Each row was made from one walk, in order. Every step used is in the known rows, and no mark comes twice. Write each row's walk.
Known rows
Y/Q: [ 2  3  1  2  0  1  0  4 -1  4 -2  3  7 -4 -1 -4  3  1 -3 -9  2  1  1 -6
 -4 -9 -2]
D/H: [  1   0   1   4  -1  -2   7   7   0  -2   5   2  -5  -3  13  -4  -7  -3
   1   3  -1  -4 -10  -9  -3   2   1]
Z/X/D: [-7  3 -2  8 -2 -7  4  5  7 19  3 -3 -6 -4  1  5 -6  7  3  7 13 -9  2  1
  4  3 -3]
B/Q/Y: [-1 10  4 -2 -1  4 14  1 -7  4  0 -2 10  5  0 -7 -5 -1 -1 -8  9  7  4 -6
 -4  6  7]
H/Z/N/V: [ -4  -3   5  -5  -6 -12   4  -4  11   0  -6   5  -5   2 -11   5  -1   2
  -2   4  -3   4  -4   1  -9  -6  -6]
V/N/D/H/Z: [  3 -10   7  -8  -7 -15   1  22  -3   4   0   2 -10   0  10  -1  -6  -3
   6  -2  -4   4 -10  -8   8   1  -7]
V/N/D/Q: [ -6   0   6  -6 -14  -1  -5  16   3   2   4  -8   2  -4   6  -2   2  -2
  -2 -11   2   1   0  -6   9  -3  -9]
Z/X: [-4  0 -4  7 -1 -7  2  3  8  3  3 -1 -2 -4  0  6 -2 -1  2  4  8 -8  0 -4
 -5  5 -3]
V/N: [  1  -3   3 -11  -4 -11  -2   2   1  -3   2  -1  -4   0   0  -3   2   1
  -4  -5  -5   9   3  -6   3   1  -7]
N/D/Q/Y: [-8  6  4 -4 -6 12  4 12  1  8  5 -8  9  1 12  2 -7 -7  2 -9 14 -6 -1  0
  6 -1 -1]
X/D/H/Z/N: [ -2   1   7   0  -5 -18   5  11   6  19  -1   2 -12  -1   2  -4 -15   6
   4   8   0   4 -10  -8   0  -6  -6]
H/Z/X/D/Q/Y: [-14   9   2   2  -2  -6   9  10  15  35  -1   2   3  -3  -1   5 -14   1
   3   4  20  -9  -2   1   1   0   0]
Z/H: [ 0  1 -4  7 -3  5  9  2  6  3  3  0 -3 -4 10 -2 -1  1 -2  4 -3 -3 -2 -7
 -4  0  4]
D/Q/Y: [-7  9  2 -3 -1  7  7  2  7  8  4 -2 10 -1  5 -2 -7 -6 -3 -7  9 -4 -1 -3
  0 -1  4]
P/N/V: [  1   0   5  -4  -4   1   9  -9   9 -16   2   2  -5  -2  -7   4   6   3
  -7   3  -1   2   2   0  -1  -2  -5]
Z/N/V: [-5  1  3 -4 -7 -5  6 -7 11 -9  2 -2 -4  1 -3  4  0  1 -4  1 -1  2 -2 -2
 -8 -4 -7]
G/V: [  6   3   7   0  -3   1   4  -1   3  -7   8   2  -5   5   3   1   2   2
  -2   2   0  -5  -4   0 -10  -3  -1]
V/N/P: [  0  -7   6  -9   4  -8 -10   5  -4  -6   6  -5   1   4   3  -4  -1  -2
   1   1  -5   7  -4  -3   7   7  -9]
Q/Y: [-1  4  2 -8  6  2  8 -3 -1  1  3 -1  3  5  4  1 -7 -3  1 -4  6  3  3  0
  2  4  4]
V/N/Z: [  7  -6   4 -10  -9 -12   3   9   6  -3  -1   4  -5   1   1   0  -1   3
  -3  -1  -9   5   3  -1  -2   1 -12]
R/X/Z/N/D/H: [ -6  -1   4  11  -5 -26  -4  12  10   6   5   2   2  -5  16   2 -13   7
   9   8   3   0  -4  -7  -4   3  -4]
X/Z: [-3  1  2  1 -3 -8 -6 -2  6 10 -7  6  6 -2 -2  1 -5  7  1  5  1 -2  1  7
 -6  0 -3]
D/H/Z/N/V: [ -3  -3   5  -1  -8 -12  10   3  11  -3  -1   7 -10  -1   2   2  -8  -1
  -1   7  -5   1 -15  -8 -11  -4  -5]
G/P/N/Z: [ 9 -1 10  0 -3 -3 -4 13 11 -6 -3  4  4 -4 -7  1 -3  5 -2 10 -3  1  2  4
 -5 -2 -9]
P/N/Z/X/D/Q: [ -5   7   3  10 -15  -7  12  15  24  17   4   2  -3 -12  -4   3  -6  10
  -3   9  10 -13   2  -2  -2  -5 -13]

Which walk is each row?
[ -3  -3  -3  10   0 -14   8  13   8  11   0   7  -8  -7   4   3  -9  -3
   5   9   4  -9 -14  -8  -7   5   0]	D/H/Z/X
[-13   8  10  -6 -13  -6  -4   9  13  15   0  -6  12  -1   3   1 -15   3
   1  -4  12  -1   1   1  -4  -6  -9]	X/Z/N/D/Q/Y
[  4   1   3   9  -9 -13  20  18  17   9   8   5 -14  -9   7   1 -13  10
   2  15   6 -11  -3  -7  -3   3 -12]	P/N/Z/X/D/H
[  1  -6   5   3  -3  -3   3  20  -6   8  -3   3  -7   0  11   2  -9  -3
  10   3   1  -3 -13  -1   4   0  -1]	N/D/H/Z
[  8  -3   0  -3 -12  -6  14  12  12  -1   2   5  -8  -3  12  -2  -3   4
  -5   3 -11   1   1  -7  -6   1  -7]	V/N/Z/H
[  0   0  -2   8  -8  -8  12  13  11  20   1   3  -6  -3   3   9 -10   9
   3  12   9 -14   1   6  -3   3  -9]	N/Z/X/D
[ -5   4  -2  12  -3  -8  11  13   6  17   8  -1 -10  -6  14   2 -12   4
   4   9  11 -12 -10  -8   1   5  -3]	Z/X/D/H
[ -2  -2   4  -5  -3 -16  -3   2   9   7  -6   3  -3   1 -13  -1  -4   3
   2   3  -4   9   0  -3  -5  -8  -5]	H/Z/N
[ -4   2  -1   7  -7  -2   3   1  11  13  -5   7   3  -6   9   0  -7   8
  -2   9  -1  -5  -1   0 -10   0   1]	X/Z/H
[  8  -3  12  -5 -13  -7   7  19  -3 -11  16  -3 -14   5  21  -2  -4  -1
   1  -3  -2  -3 -12 -11  -2   1 -10]	G/V/N/D/H
[ -1  -3   4  -1  -5 -17   4   9   7   6  -1   4  -8  -2  -1  -6  -9   0
   3   5  -5   5 -10 -12  -8  -5  -4]	D/H/Z/N
[ -6   1   5  -3  -8 -17  -9  -3  14   7  -5   2   3  -2  -8  -2  -8   9
  -1   5  -1   5   3   0 -10  -5  -8]	X/Z/N
[  4  -6   9  -1  -4  -8   5  19  -1  -2   0   2 -10  -3   3  -1  -6   1
   6   4   0   3  -7  -6   7  -3  -5]	P/N/D/H/Z
[ -4  -3  10   2   1 -15  -3  15   0  16   4  -2  -7   2   4  -5 -19   3
  10  14   1   2 -16  -3   3   0  -8]	X/D/H/Z/N/P
[ -3  -3   6  -1   2  -7 -10   3   2  -6   7  -8   3   4  -2  -3  -5  -1
   3   5   0   4  -4  -2  -2   1  -9]	Z/N/P
[  4   2   9   0   2  -3 -11   5   7  -6  -1  -2   4  -4  -9  -3   1   4
  -3   6   1   6   2  -2   1  -3  -3]	G/P/N
[  7   0   8   3 -15 -19  21  20  15   7  16   6 -19  -1  18   2 -12  10
   0  10   3 -14 -12  -8 -12   4 -16]	G/V/N/Z/X/D/H
[ -7  -1   0   7  -1 -13   2   7   8  28  -5   4  -6  -3  -7   8  -7   7
   7  10  11  -7  -1   4   3   1  -3]	H/Z/X/D
[  4   1   8  12  -6 -11   7  26  17  12   5   4  -7 -10   6   2 -16   9
   3  20   9 -12  -8  -4  -4   3 -12]	G/P/N/Z/X/D/H
[ 9  0  2  6 -9  0 17  9 16 -5  2  6 -7 -6  5 -2 -2  7 -4  9 -8 -1  3 -6
 -7 -3 -6]	P/N/Z/H
[ -3  -7   1   9  -4 -10   5  24   2  11   1   2  -9  -5  11   8 -11  -4
  11   7   9 -12 -14  -5   0   5  -4]	N/D/H/Z/X
[  6  -3  12  -9 -11  -6  -1  10  -2 -10  11  -5  -9   7   8   2   3   3
  -1  -5   0   1  -1  -2   1  -2 -12]	G/V/N/D
